Every row comes from one small tree of marks. The marks that hang from a mark follow it in brackets, in the order of their numbers. Every link used is in the known rows. Which tree was each row made from?
Known rows
z_44{z_116{z_37 z_101 z_834} z_675{z_164}}: [ 0.01  0.13 -0.84  1.44 -0.58 -1.26 -0.54  0.62  1.55 -1.30 -1.78  0.50
  0.24  0.49  0.76  2.81 -0.29  4.47  1.61]
z_116{z_37 z_44 z_101 z_834}: [ 0.56 -0.38  0.44  1.10  0.27 -1.23 -0.03  1.28  1.64  1.33 -1.02 -0.95
 -0.94  0.21  0.53  0.93  0.55  2.10  0.71]
z_37{z_116{z_44 z_101}}: [ 0.68  0.99  0.88  0.90  0.39  0.09 -0.35  1.26  1.00  0.91  0.17 -0.80
  0.48  0.74  0.67 -2.27  0.56  1.88  1.47]
z_37{z_116}: [ 0.01  0.97 -0.19  0.41  0.35 -0.01 -0.22  0.50  0.09  0.47 -0.16 -0.17
  1.18  0.20 -0.12 -0.97 -0.06  0.88  0.40]
z_44{z_116{z_37 z_101} z_675{z_164}}: [ 0.01  0.53 -0.50  0.88 -0.41 -0.18 -0.69  0.34  1.25 -2.13 -1.57  0.55
  0.25  0.44  1.25  1.00 -0.28  4.64  2.16]
z_44{z_116 z_675}: [ 0.84 -0.72 -0.62  0.08  0.05  0.57 -0.21 -0.30  1.12 -0.94 -0.81  0.13
 -0.42  0.57 -0.58  1.26 -0.65  2.58  0.29]
z_101{z_116{z_37}}: [ 0.06  0.10  0.25  0.49  1.35 -0.40 -0.20  0.22  0.76  0.50 -1.60  0.32
 -1.09 -0.94 -0.02  1.22  0.52  1.70  0.55]
z_116{z_44 z_101}: [ 0.65 -0.07  1.06  0.58  0.02  0.11 -0.08  0.78  0.83  0.39  0.45 -0.57
 -0.89  0.49  0.75 -1.28  0.60  0.95  0.93]
z_44{z_675{z_164}}: [-1.25 -0.04 -0.34  0.95 -1.29  0.91  0.37  0.07  0.36 -1.99 -0.48  0.59
  0.65  0.47  0.64 -0.03  0.43  2.55  1.66]
z_101{z_116{z_37 z_44}}: [ 0.87 -0.39  1.00  0.96  1.37  0.03 -0.08  0.64  1.40  0.93 -1.47 -0.19
 -2.02 -0.57  0.27  0.73  0.77  2.92  0.98]
z_37{z_116{z_44{z_675} z_101 z_834}}: [ 0.02 -0.25  0.06  1.73 -0.18  0.16  0.35  1.58  2.20  0.77 -0.61 -0.95
  0.42  1.27 -0.36 -0.57  0.77  3.21  1.40]
z_44{z_675}: [-0.68 -0.78 -0.53  0.25 -0.46  1.17  0.61 -0.03  0.94 -0.91 -0.48 -0.09
 -0.14  0.46 -0.47 -0.19  0.17  1.56  0.50]
z_37{z_116{z_44}}: [ 0.78  0.56  0.58  0.89  0.40  0.49 -0.15  0.91  0.80  0.94 -0.08 -0.73
  0.38  0.47  0.24 -1.44  0.22  2.30  0.94]
z_116{z_37 z_44 z_101 z_834{z_675{z_164}}}: [ 0.37  0.31  1.61  2.32 -1.22 -2.00 -0.19  1.53  0.91  0.22  0.29 -0.17
  0.44  0.35  1.61  0.27  0.42  2.94  1.47]
z_44{z_116 z_675{z_164 z_834}}: [-0.22  1.21 -0.08  1.14 -0.62  1.16 -0.63 -0.30 -0.31 -2.42 -2.15  1.05
  1.34  0.41  0.81  0.70 -0.78  4.74  2.27]
z_37{z_116{z_44 z_101 z_834}}: [ 0.79  0.58  0.52  1.48  0.31 -1.07 -0.20  1.60  1.27  1.65 -0.11 -0.87
  0.53  0.79  0.08 -0.30  0.57  1.72  0.96]
z_101{z_116{z_44{z_675}}}: [ 0.47 -1.15  0.79  1.24  0.53  1.49  0.51  0.44  1.83 -0.10 -0.95 -0.07
 -1.87  0.33 -0.61  0.07  1.07  3.25  1.18]
z_675{z_164 z_834}: [-0.98  1.88  0.61  1.10 -0.63  0.56 -0.47 -0.03 -1.34 -1.42 -1.13  0.88
  1.86 -0.18  1.33 -0.51 -0.11  2.07  1.97]
z_164{z_675}: [-0.67 -0.41 -0.29  0.61 -0.43 -0.56 -0.16 -0.34 -0.89 -0.97 -0.79  0.44
  0.91  0.33  0.36 -0.48 -0.44  0.85  1.34]

Which tree is each row?
[ 1.34 -0.34 -0.78  0.38  0.80 -1.98 -0.68  0.21  0.98  0.79 -1.68 -0.08
 -0.40 -0.16 -0.32  3.67 -0.92  2.16 -0.34]
z_44{z_116{z_37 z_834}}
[-0.10  1.02 -0.29  1.01  0.25 -1.46 -0.31  1.17  0.68  1.18 -0.23 -0.35
  1.53  0.50 -0.24  0.11  0.14  0.30  0.40]
z_37{z_116{z_101 z_834}}
[ 1.15  0.19  1.16  1.85 -0.38 -1.17  0.06  1.43  0.87  1.91  0.79 -0.73
  1.01  0.67 -0.26 -0.38 -0.01  1.82  0.15]
z_37{z_116{z_44 z_834{z_675}}}
[ 1.02  0.53  1.54  1.83 -0.40 -1.52 -0.18  1.76  1.07  1.77  0.99 -0.77
  1.10  0.92  0.08 -1.12  0.17  1.47  0.58]
z_37{z_116{z_44 z_101 z_834{z_675}}}
[ 0.02  0.09 -0.73  0.76 -0.44  0.17 -0.45  0.02  1.09 -1.97 -1.83  0.64
  0.14  0.18  0.89  1.76 -0.56  5.03  1.72]
z_44{z_116{z_37} z_675{z_164}}
[-0.02  1.01 -0.09  0.44  0.62  0.80 -0.70  0.08  1.04 -1.24 -3.11  0.02
  0.42  0.26  0.43  0.08 -0.68  4.68  1.92]
z_44{z_116{z_37 z_101} z_675{z_834}}
[-0.82  0.82  1.19  2.36  0.30  1.84 -0.02  0.65  0.98 -1.39 -3.27  0.56
 -0.30 -0.23  1.14 -0.07  0.92  6.52  3.52]
z_101{z_116{z_37 z_44{z_675{z_164 z_834}}}}
[-0.09 -1.19  0.04  1.38 -0.19 -0.08  0.55  1.24  2.58  0.37 -1.47 -1.04
 -1.11  0.74 -0.02  0.79  0.78  3.75  1.05]
z_116{z_37 z_44{z_675} z_101 z_834}
[ 0.50  1.32  1.63  2.65 -1.24 -1.74 -0.38  1.86  0.52  0.63  1.06 -0.13
  2.02  0.91  1.11 -1.16  0.39  2.43  1.61]
z_37{z_116{z_44 z_101 z_834{z_675{z_164}}}}
[ 0.23  0.04  0.92  1.04 -0.70 -2.02 -0.04  0.81  0.34  0.81  1.05 -0.04
  0.79  0.44 -0.07  0.18 -0.09 -0.90 -0.35]
z_116{z_101 z_834{z_675}}
[-0.79  0.00  0.49  1.58 -0.95  0.83  0.22  1.07  1.74 -1.53 -1.20 -0.29
 -0.37  0.61  1.71 -1.05  0.96  4.98  2.77]
z_116{z_37 z_44{z_675{z_164}} z_101}
[-0.32  0.12  1.07  1.57  1.10  2.01  0.23  0.49  1.62 -0.20 -3.48 -0.14
 -1.26 -0.29 -0.04 -0.30  0.74  5.56  2.30]
z_101{z_116{z_37 z_44{z_675{z_834}}}}
[ 1.23  0.18 -0.47  0.34  0.79 -2.32 -0.87  0.54  1.18  0.73 -1.43 -0.11
 -0.36  0.06  0.08  2.91 -0.67  1.86  0.00]
z_44{z_116{z_37 z_101 z_834}}
[-0.41 -0.54  0.44  1.45 -1.31  1.46  0.45  0.55  0.97 -1.61 -0.36  0.09
 -0.19  0.81  0.92 -0.54  0.72  3.93  2.04]
z_116{z_44{z_675{z_164}}}
[-0.13 -0.68  0.37  0.82 -0.05  1.05  0.43  0.91  2.34 -0.46 -1.26 -0.95
 -1.39  0.60  0.59 -1.14  0.77  3.92  1.73]
z_116{z_37 z_44{z_675} z_101}
